Each row comes from the steps of one path. Every step used is in the known rows, and no mark comes twice. Write the path behind each row, first mark first.
Known rows:
bedet/zugav/rogi: [-23  27  16  -1   1  -8  -6   8 -15 -22 -24   1 -32 -33  10  12 -13  -2
   2  49  10  18 -16 -13 -21   3]
mozo/rubel/lano/rogi/zugav/bedet: [  7  64 -22  18 -17   5   4  10   0 -29  14  -4  15 -28  -2  20 -39  22
  25  10  -5  25  11  21 -20  -8]
rogi/zugav/kupap/lano: [  6  15   1   4  10 -23   6  19   5  -2 -29   8  -6  11 -27   6  19  -8
  18 -33 -17  16   0   0 -10  15]
mozo/mafo/lano: [-11  -1  24  23 -30 -24   4  -5  -2 -16  -1  -6  -1  -8  -9  13  11  -6
 -36   6  18 -38   4 -13  29  14]
kupap/lano/rogi/zugav: [ 17   9 -35 -16   9   2  10  19   9 -19  -7  17  -4 -19 -35  -9   7  -7
  40  -1 -18  40  13  11 -20   9]
mafo/mozo/rubel/lano/bedet: [-12   1 -40 -11   5  16  12 -13   1 -12  20 -19  33  15  -7  -1 -27  43
   0 -28  26 -14  25   4   4  -4]
rogi/zugav/kupap/lano/mafo: [ 13 -13   4   2   5 -14  15  22  10 -21  -1  -2   0   9 -29 -23  38 -12
  11 -45 -13   8   1  -8  11  -5]
mozo/rubel/lano/rogi/zugav: [ 12  29 -64  -6  -8  21  14   3 -11 -25   6  14  31 -21 -32   3 -21  21
  26  -7  12  40  34  14 -20  -6]
mozo/mafo/lano/rogi/zugav/kupap: [  4  12   0   3 -22 -15  15   8 -17  -2 -24   4  11 -15 -34  10   2 -20
  -8 -23  18   2  42   8  14 -22]
lano/kupap: [  4 -30  14  -5   6  -5  -4   6  12   7   0   7 -19  20   1 -27  25  -4
   7  10 -12 -18   3   2   6  23]
rubel/lano/bedet/zugav/rogi: [-20  45  10 -20   9 -11   4  20 -14 -30 -16  -6 -13 -25 -19  -5 -36  33
   3  23  26  24  18  -5 -25 -12]
rogi/zugav/bedet/lano/kupap: [  3   6  19  -3   3  -8 -10   5   8  12  11   6 -33   5   4   3  -6  -9
  19  27 -43   7   6   9   4   4]
zugav/bedet: [ -8  35  38  26  -7 -13 -19   7  21  -4  -2   0 -16  -7  43  19 -12  -2
   3  38 -13  -7 -43   0  -9  11]
rogi/lano/mafo/mozo/rubel: [ -9 -55 -22  10   2  37  -1 -28  -9  10  29 -25  23  -3  32  27  27 -11
  -5 -25   8 -20 -21 -15  32  -8]
mafo/lano: [ -4  11  17  18 -20 -35  -5 -11  -3   2 -15   9  -3  14  12   5   1  -6
 -23   0   7 -20  -2 -14  20   9]
rubel/lano/mafo/mozo: [  7 -19 -40  10  10  -1  16 -19  -3 -13  14 -10  25  19  33 -33  19   8
 -20  -1   7 -30  -4   4  22 -25]
bedet/zugav/rogi/lano: [-17  12  29  -9  16  10 -22   8 -25  25 -22   5 -22 -39  15  45   0 -17
   4  29   9  33 -29 -20 -13  -2]
mafo/mozo: [ -8 -20 -30   8  11   4  -3 -26   2  11 -11  -2   3  12  49   3  13 -12
  -3  23  -5 -24 -24  -3  10  -2]
rubel/lano/rogi: [  9  12 -15  -7   8   6   6   8   1   0  -4  16  27  -2  -9 -24 -18   9
  -5   8  27  16  17  26 -23  -1]
bedet/lano/rubel: [  4 -31  19 -21   0  21  -8 -10   0  39   8  14 -13  18   0  -9  -6   0
 -17   3 -13  -1 -13  -8 -21  -5]
mafo/lano/rubel: [ 16  -5  22   7 -27 -21  -1 -12  -8  17   3   3 -12  24  -2 -16   1   8
 -28 -20  -2 -29  -5 -14   4 -10]
zugav/rogi/lano/mafo/mozo: [-11 -40  12   3  17  24 -15 -24 -12  17   0 -26  -1  -6  52   9  27 -36
 -16  10   0 -17 -31  -9  34 -19]
mafo/mozo/rubel/lano: [ -8   9 -50  23  -1   7  12 -26 -11  -7   8 -15  37  15  19  10 -14  27
 -15 -11  23 -27   4  10  -3   7]
rubel/lano/kupap: [ 12  -3  -1  -1  10 -14   6  10   4   2   3   7   2  28 -13 -38  11  19
  -6  -3   0 -19  23  16  -1  17]
rubel/lano: [  2  27 -11  11   6  -7   1   2   2  -4  -9  14  22  12   5  -6  -7  21
 -13   7  13   3  -2   4 -15  12]
bedet/lano: [-16 -18  11 -12  10  15 -15 -13   6  26  -8  21  -4   8  11  13 -10 -16
  -9  25  -2  16 -12  -8  -9  14]

Which path is each row?
[  0 -16  57 -13   3  29 -28  -6 -11  45  -6  -6 -18  -4  13  15   2 -16
 -16   4  -3   5 -35 -13 -16  -2] -> zugav/rogi/lano/rubel
[ -5  -9  19 -25  18  -4   3  22  31 -13   5  -3 -10   9 -36 -14   0  17
  19 -21  -3   9   2  -4  -8  26] -> kupap/lano/bedet
[ 12   9 -41 -18   0  20   1   4   1 -13 -11  27   3 -25 -12  -1   0  -9
  37  19  -8  44  11   2 -15 -10] -> lano/rogi/zugav
[-15  -6  27 -11 -19 -12   6   5   9 -18   9 -12   0  -6 -33   3  -6  14
 -18 -13  22 -25  25 -16  30   2] -> mozo/mafo/lano/bedet
[ 12 -28 -32   5  13 -15  21  -6  -2 -12  -5 -15   4  18   6 -18  41 -17
   6 -35 -22 -18   0  -1  25 -23] -> rogi/zugav/kupap/lano/mafo/mozo
[ -5 -11  47   0   7 -11 -15   5  14  25  13  -2 -31  16  15  -7  -8 -12
  -3  26 -27 -14  -3  14   5  13] -> zugav/bedet/lano/kupap
[-17  18  42  10   2   0 -21  -4  14  23   0   6 -15  -1  34  26 -28 -14
  -8  41 -15   7 -28   2  -9   6] -> zugav/bedet/lano
[  6 -44  24 -14  20   9 -17   6   1  46   3  11 -12  11   2   3  33 -17
   8  -4 -13  -3  -9  -4  15  20] -> rogi/lano/kupap
[-18 -26 -37  19  -5  22   0 -33  -3  -3  10 -18  15   7  35  22   2   1
  -1  -1   9 -30 -13  -4   9  10] -> mafo/mozo/rubel
[  1  -7 -18  14 -11  14  14  -1   0 -35  32 -13  34   7 -12 -19   9  24
 -15 -26  25 -10   5  -7   7   1] -> mozo/rubel/lano/mafo
[-26  29 -23 -10   4   1  14  -4 -26 -32   2 -31  -1 -22  -6   8 -40  36
   1   9  31  -2  25   1 -10 -18] -> mafo/mozo/rubel/lano/bedet/zugav/rogi
[  6  -2   9   1 -14 -18   2  -4  -3   3  -9   9   4   2   0 -13 -11 -16
 -15  -1  22  -3  20  10   9  -5] -> mafo/lano/rogi
[  7 -16  25   8 -12 -38   2  -1  -2   6   0   0 -20  30  -4 -25  19  -6
 -15 -11  -5 -39  21   0  31  15] -> mafo/lano/kupap
[ 11  19  19  -8 -11  11 -10  -3   3  22  13   7 -23  -1   7  13 -22   5
   7  18 -42  16 -20  -8 -24 -21] -> rogi/zugav/bedet/lano/rubel
[ 13 -31  25 -18   6  27 -18  -3  -5  54   5  13  -4   6   8  14  17  -3
  -5 -15 -10   6 -35 -18 -13  -5] -> rogi/lano/rubel
[  5 -45 -20   6  17  -8  16  -9  12 -16  15 -21  -1  17  21 -28  40 -12
  -6 -13 -15 -33 -19  -1  25  -2] -> kupap/lano/mafo/mozo
[  6 -14  29   8 -34 -10   9  -6  -7   0  12 -11 -10   4 -22  -9  11   7
 -39 -14   5 -45   3 -14  13  -3] -> mozo/mafo/lano/rubel
[  8 -18  24  -9  17 -12   7  25  11  15 -19   2   2  12 -23 -24   4 -21
   2 -31  16   6  13  29 -17  10] -> zugav/kupap/lano/rogi
[ -8  19 -21  19  -9   8   5  -5  -3 -13   9  -2  32   8  -8   8 -15  33
 -12 -13  27  -6   6   3 -16  22] -> mozo/rubel/lano
[-11 -27  49  -3   6  26 -24   0  -3  11   2 -12  -6 -17  18   8  24 -33
 -13   5   7  10 -29 -20  19  -4] -> zugav/rogi/lano/mafo
[  4   1 -36 -29   6  25  -1  -3  -3   6  -9  31   3 -20 -18   7 -14 -17
  27  22 -11  53  19   4 -16 -13] -> bedet/lano/rogi/zugav
[ 11  58   5  17 -24 -27  -3   7   2 -16  -5   6 -11 -23  14  18 -24  -9
  17  21 -17  15   4   9   4 -21] -> mafo/lano/rogi/zugav/bedet
[ 15  44   4   8   0 -13   0  27  19 -22   1   1 -17 -26  -5  10 -13  -6
  37  19 -33  29 -10  19 -18   3] -> kupap/lano/rogi/zugav/bedet
[ 11  18 -88  -4  -2  21  19 -14 -17 -18   5   3  34 -14 -10   4 -17  18
  22  -7   6  19  32  20  -7 -19] -> mafo/mozo/rubel/lano/rogi/zugav
[  2   7   7 -25  14 -13   7  27  17  -6 -17   1  -5  12 -49  -5   2  10
  30 -48  -9  24  21  -5  -9   3] -> rogi/zugav/kupap/lano/bedet
